Each row was made from one walk, in order. Every step used is in the known rows, and no mark comes twice. Write each row's walk.
Known rows:
zonub gofan mizel vadon nuri: [  2 -14  16   3  52 -45 -13  -7   4   9   3 -22  32   0   6  -8 -44  26
 -23 -30  -7  16 -51 -17   7  19  -3  12  16 -10 -19   3  13]
nuri vadon dazam: [ -5   3 -19 -14 -32   2   4  -2  -4  -9  -9   1 -41  -7  -6  33  -4  26
  12  -1  -4 -16  11  11   8 -12   3  24 -37  -5  -7   1  19]
nuri vadon: [  4  -1 -20 -26 -35 -21  10 -10   1   1  15  -3 -40  14  -1  23  -8  35
  52  -5 -12  -1  18  20  -7 -13 -15  13 -56  -7  17  -9   5]
dekil vadon mizel gofan: [  0  -7 -22   2 -20  -6 -16 -15  -9  -6   8   1  14  18   2   2  71 -29
  16  -2   1  -9  -2  45 -16 -40 -12 -28  13 -19  16   2 -37]
vadon dazam tisa mapuv: [-12   4  -4   3 -12  10  -2  24 -39 -14 -27  35 -25 -68 -26  17  10 -33
 -33   0  23 -23 -19   5  12   6  31  -3  15   0 -41   2  27]
mizel gofan zonub tisa dazam: [ -6 -11 -16 -15 -12  26  -5  -4  -3  12   4 -10  20  26 -31 -15 -19 -28
   4  57  13   1  47  19 -17  12  24  16  43   4 -25  -8  16]
dazam vadon mizel: [ -7  12 -29  -2 -20 -10 -12 -15 -18  -5   9  11  11   2  27  31  10   9
 -15 -45  -3 -25 -10 -33  17  -4 -29 -27   9   4  12  -5 -42]
labu tisa dazam vadon: [ 10  21  11  31 -17  56   0  10  21  13  -4  48  -7 -15   1  20  -4  22
 -12 -25   3 -12 -13 -26   0 -40 -13 -24 -27   9  26 -36  -1]
feme mapuv: [  0  -4 -16 -15 -21  27 -13   8  23   0   6 -12  15 -18  -2  15  23  -7
  17  -6 -10  15  16  46   8  15  19  -2  11  10 -34 -28  -1]
dazam vadon: [ -1  18  -6 -15 -30   1  -3   4 -16   4  27  19 -14 -16  16  32  -5  14
  -3 -21 -10 -20   6 -24   3  -9 -28  -4  -3  -9  19 -23 -42]
nuri vadon mizel gofan zonub tisa: [ -5  -7 -66 -19 -19 -35  -1 -37  -7  -6  -9 -17  -1  50 -16  -4 -17  14
  40   7  -9   1  20   7  -4   1   0  -3  -3   5 -14  17  12]
zonub tisa dazam vadon mizel gofan: [-27  32 -13  -5 -15  36   3 -21 -24 -10 -13 -17  31  65  16   4  -6 -38
  -6 -25  19 -21  35 -28  16 -12   8   3  21   6 -17  -3  -6]
feme luba: [ 21   4 -24 -14 -18   9 -13  21  24   9  46  36 -13 -17  14  25  18  -8
  18 -14  -8 -20  -5  44  27  13   3  29 -66  -3 -32 -17 -14]
gofan zonub: [  5 -30 -30 -27 -20 -12 -21   3  28  19  18   3   5 -15 -27  30   4   1
  20  39   7  15  18  33   2  10   3  21  -4   1  -5 -13  -9]
dekil vadon dazam tisa zonub gofan: [ -3  19  -1 -12 -16  15   5  16 -10  -2 -19  35 -32 -43  -3 -25  51  -9
   3  11  -1 -12 -29  16  21 -58   7  -6   3 -42  -8   5 -39]
feme mapuv tisa zonub: [  3   7  29  -8  -1  20  20  18  24 -16  -4 -32 -17 -11   4 -20  36 -13
  22  25 -19  33  38  38  -6  25  19  12  10   8   9  -6  -8]
gofan mizel: [ 20 -31  29   8  15  -5 -10 -10  15  11  36 -14   9  -9   5  32 -11  -6
   2 -19   1  17  -7  35 -15  12  -3   8  -2  -6   3  -3   0]
mapuv tisa zonub gofan mizel vadon dazam: [  5   2  76   8  53 -23  29  28   3 -14  -6 -37 -40 -20  15 -39  -1   5
 -19  20 -11  21   1 -18  -8  32   5  25   7   2  23  28   1]
labu tisa mapuv: [ 24  -1  15  14 -11 -36  -4  23  -5  -1  -1  40  -9 -36 -41  23  15   3
  13  -8  17  12 -30  28 -20 -10  12 -16 -25  19 -14 -24  27]
zonub gofan mizel vadon dazam tisa: [ -5 -11   8   4  54 -12  -9  12   0   9   0   2  -6 -46   9 -23 -46  18
 -30 -33 -11   4 -55 -31  13  13   5  -6  26  -3 -36   6   8]
dekil vadon mizel: [ -1  -8 -25  -6 -21 -12 -19 -18   8  -5   6  -2  11  23   8  29  83 -24
  28 -24   8  -1  -9  45   6 -51 -17 -15 -22 -18  23  -1 -44]
dekil vadon mizel gofan zonub tisa labu: [ -8 -18 -49  -8  -8   7 -32 -21  -1  -5 -12 -10  27  58 -17  21  60 -43
  24  15  18   7  -5  40  -9 -52 -11  -3  11 -17   1  10 -23]
nuri vadon mizel gofan: [  1  -3 -41  -3 -24 -27   4 -26 -21  -4  -1  -7 -13  27   4  -7  -7  28
  28  -4 -14 -16   7  14 -14   2  -8 -22  -8   9   4  13  14]
zonub tisa labu: [-10  13  -8 -40 -11  15 -15  -1  -5 -14  -2 -26  27  52  11  73   4 -47
  23 -17  37  -1  22  36  11  -1  -4  46 -10   0 -24   1   4]
dekil vadon: [  4  -5  -2 -21 -31   0 -13   1  12   3  23   6 -16   3  -3  30  72 -20
  44   1   1   4   8  52  -9 -56 -19   9 -35 -35  31 -20 -45]
mizel gofan zonub: [  8 -25 -18 -13 -18  -1 -13   8  -5  15  26   9   8 -22 -29 -11 -15  -5
  -4  64  -4   4  28  32 -31  22   9  -1  50   1 -14  -7   3]
zonub tisa dazam vadon mizel: [-27  32 -12 -12 -15  31   0 -24  -9 -12 -15 -23  28  70  20  27   5 -37
   4 -40  25 -18  27 -25  34 -17   1  14  -5   6  -7  -6 -15]
tisa zonub gofan: [ 17  23  36 -29 -10 -48  28  17 -12  14   4   4  -1 -10  16 -55   7  33
  13  27   3   2 -13  21  23  16  15  -2   7   2 -30  17 -22]
nuri vadon mizel gofan zonub: [  1 -19 -58  -4 -19 -30  -3 -29  -6   2  -4  -6 -10  32 -16  -9 -12  33
  29  18 -14  -3   6  10 -10   0  -5 -17  -6  10   2  11  18]
gofan mizel vadon dazam tisa zonub: [ -1 -24  38  34  40  -5   8  19   2   0  11  13 -11 -55   1 -22 -16 -13
 -32 -15  -2  -2 -32 -46 -15   4  11  -3 -32  -3 -16  21  29]
mizel gofan zonub tisa dazam vadon: [-11  -4 -23 -12 -16  30  -4  -6 -11   9   6  -2  11  28 -28 -18 -30 -20
  -3  48   1  -4  40 -14 -14   1  11   9  45  -3 -16 -13   0]

Write each row's walk:
[-16  16  18   9 -20  64   4  -1  -7  12  -1   9  -7  28  11   9   1   6
  -9 -13  10 -21  10 -32  14 -25  -7  -3 -25   2  26 -32  -9] -> tisa dazam vadon
[-17  -1 -32 -27 -15  26 -13 -11  22  11  -5 -12  10  48 -28  25 -11 -18
  18  20  19   9  35 -16  21 -18   6  35  -8  -4  -6 -19  -9] -> gofan zonub tisa dazam vadon
[ -2  -2   6 -10   0  40  -2  10  29 -16   1 -38 -14 -14   3  17  27 -20
  17   2 -22  33  41  45 -11  26   9  12  22   7  14 -23  -7] -> feme mapuv tisa
[-14 -11 -27 -29 -14  22 -14 -13  30  10  -7 -19  21  44 -29  27  -3 -28
  26  30  28  16  40  16  21  -6  20  42 -12   2 -17 -13   8] -> gofan zonub tisa dazam
[-10   9 -50  -9 -15 -12 -15 -19 -25  -6   4   4  25  19   4   7 -15  -8
 -16 -10  -5 -18  11 -39   3   1 -16 -19  51   5 -12   2 -32] -> dazam vadon mizel gofan zonub tisa
[-14  -4  16  21  14  58   5 -10   0  -8 -13 -26 -27  31  -1  -6   1 -10
 -19  26  -8   4  37 -25 -16  10 -14  -1  28  10  66  -4  -5] -> mapuv tisa dazam vadon mizel gofan zonub
[ 12   4  49   6  36 -62  23   6  -7   9  -5 -10  29  -1   7 -60 -18  30
 -17   9   0  14 -45 -22  11  17  14  10  -7 -12 -22  25  12] -> tisa zonub gofan mizel vadon nuri
[-19  14  -1  20 -12  54  -1 -18  -8   7 -15   2  13  40  20   8  13   1
 -19 -30  16 -24  -5 -36  27 -21  -8 -25 -16  13  21 -14  -6] -> tisa dazam vadon mizel
[  4  23   8  44 -12  49  -5  -2  17   2 -23  47  21  -8  -4  30 -10  19
 -32 -28   6 -10 -18 -29   6 -36  -9 -12 -19  -7  30 -30  12] -> labu tisa dazam vadon nuri
[ -5  -2 -44   3 -16  -7 -15 -15 -24   3   8  18  13   0   2   0 -10  10
 -24  -1  -9 -22  -5 -36  -2   3 -17 -36  46   7   2  -1 -30] -> dazam vadon mizel gofan zonub
[-19  -4  -3   7   9 -38 -10  12  -2 -14   0  -2  41  -9   1  24   2 -12
 -27 -19   5 -16   0 -35 -10  15 -10  26 -40 -13   6  -3  34] -> mizel vadon nuri
[  1  -7 -20   6  -9 -16 -13 -16 -27  -5   8  -5  41   0  17   2  15 -17
 -20  -5   8 -23   6  32  -7  29   0 -37  52  19 -17  18  -2] -> vadon mizel gofan
[  9   4 -18  44  -7  52 -11  -2  18  15 -17  46  13  -9 -17  -2 -14  21
 -27   1   2  -7 -20 -33  -5 -29  -7 -45   9  18  14 -22  11] -> labu tisa dazam vadon mizel gofan zonub
[  0 -31  23  34  44 -30 -13  -9  10  -4  17 -16  37  -4  -3  25 -22 -10
 -30 -34  -1  10 -23 -26 -22  12  -6  23 -28 -16   8   4  35] -> gofan mizel vadon nuri
[  0  -5 -43 -11 -24 -33   1 -30  -3  -7  -2  -9 -13  34  10  20   8  30
  41 -28  -7  -8  -1  15   7  -5 -15  -9 -43   7  13  12   6] -> nuri vadon mizel
[  4 -28 -43   1  -8 -17 -22 -18  -8   3   1  -3  40   4  -6  -4   8 -10
 -18  23   7 -10   6  25  -7  27   4 -29  53  19 -21  17   2] -> vadon mizel gofan zonub
[ 14  19  60 -22  16 -26  34  20  -2  -7   4 -32 -38  -3  21 -33  11  11
  16  33 -12  21  25  23  -2  34  -3  19  19   1  38  19 -26] -> mapuv tisa zonub gofan
[ 19   4  73  -7  37 -27  32   8   4  -4   9 -37 -38  -1  16 -34  -4   9
  12  23 -15  35  11  24 -11  34  -2  19  18  -3  38  23 -23] -> mapuv tisa zonub gofan mizel
[-12  -6 -52  -2 -16  -2   4 -38  -4  -3 -23 -22   1  72 -16 -15 -17  12
  34  11  -1  -2  19  -4   3 -13   7  -2 -14  12  -5   9  30] -> nuri vadon mizel gofan zonub tisa dazam
[ -9  10 -35  -9 -30  16   9  -1 -12  -9 -15  25 -55 -35  -7  17 -17  24
  15  -9 -13 -22   1  -5  11 -16   0   5 -30 -15  -4   1  17] -> nuri vadon dazam tisa
[ -1 -16 -51  -7  -7 -22 -21 -22 -11  -4  -2 -17  49  23  -4   2   5 -29
  -8  12  11  -7  20  24   0  25   9 -14  57  18 -33  21  -1] -> vadon mizel gofan zonub tisa
[ -1  -5  35  -8  16  39  -4  14   5 -15   2 -38 -30  18  12  64  18 -23
   9  11  10  17  24  43 -21  20 -27  33  -3   8  61   3   2] -> mapuv tisa labu
[ 14   9  18  27 -12  50  -1  11  32  11  -6  38   7 -19  -3  24   8  10
  -2 -12  14   0  -3  18   0 -24   1 -16 -30  15  15 -29  20] -> labu tisa dazam
[ 17 -11  20 -15  30 -25 -11 -11   7  21  18 -19   8  -3  15  -1 -34  28
   0 -21  -6  20 -36  29  14  19   0   1  37  -4 -25  -2 -15] -> zonub gofan mizel
[ 10   1  54   3  33 -40  22  24  -7  10  -5  -1  -2 -24  13 -62 -11  26
 -21  12   2   6 -40 -24  15  13  23   2  -2   3 -41  26   8] -> tisa zonub gofan mizel vadon dazam
[ -7 -13 -67 -13 -13 -14  -8 -34 -11  -8 -21 -22   3  71 -16  13 -20  13
  35   9   2   1   4  10  -7  -7  -7   3  -8  11 -10  17  26] -> nuri vadon mizel gofan zonub tisa labu
[-16   7  15  11   0  80   6   4  25  -9 -15 -34 -23  14   3   1  17 -12
   6  -3 -21  25  35   0   2   3   7   6  10   8  28 -35  -4] -> feme mapuv tisa dazam vadon
[-17  19  40  21  10  55  14 -11  -3 -17 -18 -29 -18  32  11  29   2 -15
 -22  -3  -2   0  36 -21  -3   3 -18  30   1 -14  84 -15  -3] -> mapuv tisa dazam vadon nuri
[ -1 -35  31  26  40  -1 -16  16  14  -1  17 -11   2 -34   1  24 -16 -13
 -37 -27   2   2 -22 -27 -18   8   3  13 -26   2 -15   6  32] -> gofan mizel vadon dazam
[ -7 -35  25  38  46 -16  -5  20 -15  -6   2   7 -17 -46 -24   0 -19 -25
 -31 -26   7   5 -44 -42 -20   4  16  -1 -27   4 -26   4  50] -> gofan mizel vadon dazam tisa mapuv
[ 30  11  36  32  32 -48  13  16  19   5 -11  35  27 -38  -4 -36 -24  42
 -23  -9  -6  15 -56 -23  -5  -4   3 -11 -15  -4 -13  11  21] -> labu tisa zonub gofan mizel vadon nuri
[-14  13  31  21  12  54  11 -10   0 -12 -11 -32 -28  35  22  20  18 -15
 -11 -14  -1  -2  31 -20  -1   5 -22   1   0  10  76  -3 -17] -> mapuv tisa dazam vadon mizel
[ 27   7  41  31  30 -26  11  33  21   8 -10  38  -1 -64   1 -38 -16  39
 -26  -3  -4   8 -51 -26   1  -7  13 -16 -12  12 -30  11  18] -> labu tisa zonub gofan mizel vadon dazam
[-18  12   7  -1  19 -13  11  45 -16  -6 -12  30 -23 -69  10 -44  -7   3
 -36  -5  -2 -29 -26 -63  11   7  12 -10 -18   4 -34  14  20] -> mizel vadon dazam tisa zonub gofan
[ 35  17  31  12 -23 -18  20  28  19   7   9  51  -1 -51   2  -9  17  22
   9  12   3   2  -8  23  -9 -11   2 -16 -30   7  -2  -1  -2] -> labu tisa zonub
[  1 -11 -27 -27 -18  -7 -12   0  -5   6  18  -9  19   4 -28  -5 -21 -28
   8  55   3   4  47  30 -24  22  15  15  54  -1 -32  -3   0] -> mizel gofan zonub tisa
[  3  13  17  13  28 -35  24   8 -18   3  -9  30   6 -47   5 -65 -35  14
 -13  -3 -11  -2 -47 -41   8  11   7 -15   1 -25 -12  23   5] -> dazam tisa zonub gofan mizel vadon nuri
[  6   4  71  11  56 -43  29   9   3 -16  -7 -43 -13   3  11 -37 -12   9
 -11  15 -16  28  -3 -16 -13  35  -5  31   4 -11  40  27   4] -> mapuv tisa zonub gofan mizel vadon nuri
[  9  26   8 -22  -8 -17  29  17 -22   9   3  41 -20 -54  13 -60 -13  17
  13  11  -7 -10 -22   1  20   8   6 -28  13 -11 -18  14 -25] -> dazam tisa zonub gofan
[  9   8  22   2  27 -26  26  19 -13  11   7  34 -23 -54  10 -74 -29  17
   5  -3 -14  -1 -42 -36   3   6   4 -28  -8 -10 -16  17  -3] -> dazam tisa zonub gofan mizel vadon
